Each row was made from one small tree. Brackets hold a mark, then the marks that hang from it, in alphabetical order. Every link used is in the known rows. Write each row's tree.
Known rows:
{kefez {kema {fonop kavu}} mezi vozute}: -4.73; +0.04; -3.22; +3.84; +4.39; +2.52; +3.04; +0.72; +2.61; +2.52; -1.33; +4.74; +2.29; +4.07; -1.56; -1.76; -3.52; -2.46; -7.47; -2.04; +1.62
{kefez {kema {dimor donaneg} fonop} mezi vozute}: -6.02; +0.39; -1.96; +3.28; +4.93; +2.68; +3.53; +0.48; +4.44; +2.10; -0.84; +4.55; +0.26; +2.72; -0.02; -2.31; -2.05; -1.63; -8.46; -0.52; -1.79
{gitov {kema {dimor donaneg} {fonop kavu} kefez}}: +2.37; +0.62; +2.86; -0.90; +8.26; +1.59; -0.10; +1.96; +0.76; +0.43; +0.88; +1.83; +2.57; +1.78; +9.08; +2.38; -0.68; -4.03; -1.70; +1.05; -0.13
{gitov {kema fonop {kefez mezi vozute}}}: -0.57; -1.74; +0.31; +2.00; +5.42; +4.13; +1.58; +1.27; +0.30; -0.31; -0.86; +3.34; +3.36; +2.99; +3.99; +1.03; -1.01; -3.28; -1.09; -1.51; +0.87
{gitov {kema fonop}}: +1.61; -0.94; +0.76; +0.98; +5.95; +1.05; +0.24; +0.79; +0.56; -0.83; +0.24; +1.99; +2.74; +1.05; +4.76; +4.42; -1.83; -2.77; -2.35; -0.55; -0.59
{vozute dilov kefez}: -5.94; +1.36; -1.22; +2.07; +0.97; +0.62; +0.46; -0.34; +2.49; -0.53; -3.59; +3.84; -1.41; +2.35; -1.39; -0.25; -2.10; +0.20; +0.83; -3.04; -0.67
{fonop kavu}: +1.05; +1.82; +0.78; -0.03; +3.83; -1.06; -0.34; +1.67; +0.59; +1.00; -1.11; +1.30; +1.69; +1.97; +3.65; +2.97; -0.87; -2.96; -1.10; -0.85; +1.61
{dimor donaneg {kema {kefez mezi}}}: -0.15; -2.92; +2.13; +2.34; +2.28; +3.00; -1.22; -1.28; +0.72; +4.26; -1.72; -0.71; +0.77; +1.79; +4.24; -1.09; +1.05; -4.06; +2.34; +0.11; -4.20
{kema {fonop kavu} {kefez mezi}}: +1.10; +1.98; +0.54; +1.11; +5.24; +1.92; +1.44; +1.72; -1.38; +1.48; -1.33; +3.63; +3.78; +3.15; +3.43; -0.05; -0.01; -2.99; -0.98; -1.35; +2.65
{gitov {kema {fonop kavu}}}: +2.41; +0.00; +0.82; +0.15; +6.84; +0.84; +0.01; +1.40; +0.48; +0.30; +0.68; +1.92; +3.20; +1.60; +6.18; +4.75; -2.79; -3.82; -2.70; -0.40; +1.03
{kema dimor {fonop kavu} {kefez mezi vozute}}: -2.12; +3.64; +1.03; -0.71; +6.18; +2.77; +3.03; +3.28; +0.61; +1.04; -1.21; +6.02; +2.69; +1.87; +5.42; -0.15; +0.55; -3.64; -3.12; -0.16; +2.37
{vozute dilov {kefez kema mezi}}: -6.97; -0.09; -2.94; +4.15; +1.35; +1.92; +1.41; -1.46; +3.61; +0.79; -3.36; +4.43; -1.18; +3.57; -4.42; -3.31; -2.97; +0.75; -2.11; -3.24; -0.08
{kefez {kema dimor {fonop kavu}}}: +0.36; +1.31; -0.22; +0.92; +6.43; -2.62; +0.34; +0.80; +1.35; -0.04; -0.04; +3.53; +2.32; +0.60; +1.71; +1.32; -0.52; -1.24; -6.32; +0.35; -0.15
{gitov {kema dimor {kefez vozute}}}: -0.89; -1.86; +1.87; +0.41; +5.07; +2.56; +0.54; +1.79; +1.26; -2.07; -1.11; +3.02; +1.85; +1.41; +5.24; +1.31; +1.55; -2.67; +0.33; -0.25; -0.30
{kema {dimor donaneg} {fonop kavu} {kefez mezi}}: +0.52; +3.94; +2.50; -0.88; +7.26; +1.86; +1.82; +2.30; +0.99; +2.46; -0.01; +3.15; +1.62; +1.96; +7.53; -0.41; +0.61; -3.38; -2.97; +1.18; +0.00
{kefez mezi {vozute dilov}}: -8.02; +0.79; -2.28; +3.33; +0.25; +4.10; +3.50; +0.92; +3.26; +0.29; -2.92; +4.55; -0.49; +3.63; -1.22; -1.51; -1.66; -1.73; -2.71; -3.66; -0.55
{dimor {kema fonop kefez}}: +1.42; -1.84; +1.44; +1.31; +3.09; +0.92; -1.12; -0.39; -2.21; +1.54; -1.81; +2.50; +3.81; -0.22; +3.29; +1.90; +1.33; -3.80; +1.81; -0.53; -1.33
{gitov kema}: +0.96; -2.35; +0.99; +1.30; +4.40; +1.25; -0.28; +0.59; +1.25; -1.32; -0.47; +1.07; +1.75; +1.31; +3.79; +3.53; -0.56; -2.29; -0.62; -0.84; -0.84

Write each row's tree:
-1.07; -3.26; +1.07; +1.82; +1.21; +2.00; -1.06; -0.16; -1.04; +1.22; -3.02; +2.23; +2.65; +0.64; +2.04; +0.50; +2.01; -3.84; +3.21; -1.27; -1.33	{dimor {kema {kefez vozute}}}
-6.83; -1.09; -2.91; +4.47; +1.79; +0.01; +1.02; -0.01; +2.29; -1.26; -2.74; +3.99; +0.57; +3.85; -3.11; -2.47; -1.54; -0.48; -4.09; -3.44; -1.42	{kefez kema {vozute dilov}}
+0.46; -2.82; +2.58; +1.89; +2.48; +1.57; -2.21; -1.19; +0.05; +3.41; -1.66; -1.07; +0.96; +1.43; +4.84; -0.28; +1.47; -3.93; +3.01; +0.19; -4.60	{dimor donaneg {kema kefez}}
-1.17; +1.32; -0.70; +2.05; +6.47; +0.66; +1.97; +0.19; +3.34; +2.80; +0.45; +3.05; +1.06; +2.03; +1.81; -1.04; -1.82; -1.71; -8.01; +0.63; -0.81	{kefez {kema {dimor donaneg} {fonop kavu}} mezi}
+2.08; +2.14; +1.17; +0.45; +5.58; -0.21; +0.17; +1.94; -2.28; +0.24; -1.29; +3.14; +4.09; +2.64; +4.23; +1.13; +0.44; -2.90; -0.03; -1.22; +2.04	{kema {fonop kavu} kefez}
-3.54; -0.80; -2.21; +3.36; +3.42; +1.65; +1.51; -1.04; +2.89; +1.80; -2.50; +4.00; +0.47; +2.23; -3.23; -0.90; -2.39; -0.01; -3.22; -1.41; +0.61	{vozute {kefez {kema fonop} mezi}}
-0.81; -1.49; +1.78; +1.74; +3.77; +2.26; -1.05; -0.44; -0.26; +4.07; -1.34; +0.54; +1.86; +1.71; +5.64; +0.21; -0.42; -4.91; +0.81; -0.05; -4.01	{dimor donaneg {kema fonop {kefez vozute}}}
-6.65; -1.00; -1.77; +3.58; +3.35; +2.93; +3.01; +0.24; +5.07; +1.63; -1.56; +3.62; -0.68; +2.98; -1.07; -3.23; -0.83; -1.22; -6.68; -0.74; -2.11	{kefez {kema {dimor donaneg}} mezi vozute}
-0.92; -0.55; +1.25; +0.52; +6.36; +3.88; +2.03; +1.93; +1.22; -0.78; -0.40; +4.35; +2.75; +1.48; +5.64; +1.39; -0.01; -3.24; -2.11; -0.17; +0.39	{gitov {kema dimor fonop {kefez mezi vozute}}}
-1.11; +3.74; +1.66; -1.39; +6.42; +0.72; +1.72; +3.50; -0.30; -0.09; -1.22; +5.46; +2.94; +1.34; +6.27; +0.99; +1.11; -3.53; -2.18; +0.02; +1.86	{kema dimor {fonop kavu} {kefez vozute}}
-6.53; +0.92; -3.14; +3.92; +2.46; +1.75; +1.77; -1.27; +3.14; +1.10; -2.85; +5.17; -0.44; +3.40; -3.75; -2.67; -3.80; +0.44; -3.30; -3.09; +0.10	{vozute dilov {kefez {kema fonop} mezi}}
-2.39; +0.96; -0.54; +1.18; +5.34; -0.64; +0.16; -0.15; +3.06; +1.86; -1.62; +3.10; -0.08; +1.53; +0.62; +0.30; -2.36; -0.81; -3.39; +0.14; -0.13	{vozute {kefez {kema {dimor donaneg} {fonop kavu}}}}
-5.74; +2.44; -2.12; +1.79; +5.08; -0.68; +1.79; +1.49; +2.43; -0.18; -1.14; +5.78; +1.43; +2.66; +0.91; -0.89; -2.79; -1.90; -7.27; -1.74; +0.01	{kefez {kema dimor {fonop kavu}} {vozute dilov}}
+1.79; +0.43; +1.98; -0.51; +7.58; +2.85; +1.22; +2.02; +0.64; +0.12; +0.43; +3.48; +3.31; +1.50; +7.23; +2.18; -0.38; -3.80; -2.10; +0.41; +1.70	{gitov {kema dimor {fonop kavu} {kefez mezi}}}
+0.67; -0.72; +1.81; +1.19; +4.08; +0.59; -1.41; -1.11; +0.65; +4.32; -0.22; -0.37; +1.07; +0.23; +5.83; +2.81; -1.57; -4.42; -1.12; +0.72; -4.98	{dimor donaneg {kema fonop}}
-1.01; -1.74; +2.37; +0.53; +5.51; +2.86; +0.31; +1.56; +2.02; -0.91; -0.70; +1.71; +0.97; +2.10; +6.54; +0.76; +1.02; -2.94; +0.05; +0.22; -1.79	{gitov {kema {dimor donaneg} {kefez vozute}}}
-2.83; -2.71; +0.31; +2.46; +0.64; +3.47; -0.06; -0.41; -0.34; +1.78; -3.12; +3.05; +2.19; +1.43; +1.34; -0.89; +1.23; -3.80; +2.43; -1.98; -1.12	{dimor {kema {kefez mezi {vozute dilov}}}}
-8.67; +0.17; -2.39; +3.97; +2.73; +2.95; +3.11; +0.13; +5.26; +1.06; -1.87; +4.50; -1.34; +3.78; -1.40; -4.41; -1.79; -0.88; -6.78; -1.91; -2.47	{kefez {kema {dimor donaneg}} mezi {vozute dilov}}
-1.56; -0.94; -2.20; +4.22; +4.19; +0.84; +2.09; -0.72; +1.78; +1.01; -0.93; +3.51; +2.12; +2.31; -2.53; -1.10; -1.25; -0.41; -6.32; -1.39; -0.52	{kefez {kema fonop} mezi}
-2.04; +0.01; -1.51; +2.08; +4.34; -0.58; +0.05; -0.42; +1.95; +1.45; -2.24; +3.31; +1.05; +2.08; -1.39; +0.48; -2.71; -0.62; -2.47; -1.09; +1.14	{vozute {kefez {kema {fonop kavu}}}}
-0.66; +0.50; +0.16; +1.93; +6.01; -2.13; +0.34; -0.04; +2.15; +0.00; +0.04; +2.41; +0.96; +0.64; +1.63; +0.34; -0.15; -0.45; -6.30; +0.67; -3.15	{kefez {kema {dimor donaneg} fonop}}
-3.32; +0.14; -2.39; +2.93; +4.88; -0.49; +1.12; +1.00; +1.33; +0.78; -1.28; +4.01; +2.66; +3.35; -0.37; -0.02; -2.80; -2.30; -6.11; -1.82; +0.78	{kefez {kema {fonop kavu}} vozute}
-6.83; +1.23; -1.89; +2.69; +0.61; +2.73; +1.81; -0.59; +3.33; +0.67; -3.58; +4.35; -1.66; +2.90; -2.26; -1.37; -2.58; -0.03; -0.15; -3.21; -0.10	{vozute dilov {kefez mezi}}
+2.13; -0.79; +1.08; +0.96; +6.64; +3.10; +0.67; +1.37; -0.27; +0.57; -0.06; +2.54; +3.94; +3.03; +5.66; +1.79; -1.40; -3.87; -1.02; -0.79; +2.06	{gitov {kema {fonop kavu} {kefez mezi}}}
-3.32; -0.71; -0.44; +1.94; +3.67; -0.36; -0.03; -0.75; +3.65; +0.80; -2.38; +2.56; -1.09; +1.25; -1.04; -0.53; -0.78; +0.29; -1.92; -0.13; -1.43	{vozute {kefez {kema {dimor donaneg}}}}
-2.34; +2.31; +1.44; -0.18; +5.22; +0.99; +2.12; +2.66; -0.19; -1.71; -1.78; +5.71; +2.30; +0.50; +4.30; +0.56; +2.50; -1.99; -1.70; -0.31; -0.32	{kema dimor fonop {kefez vozute}}
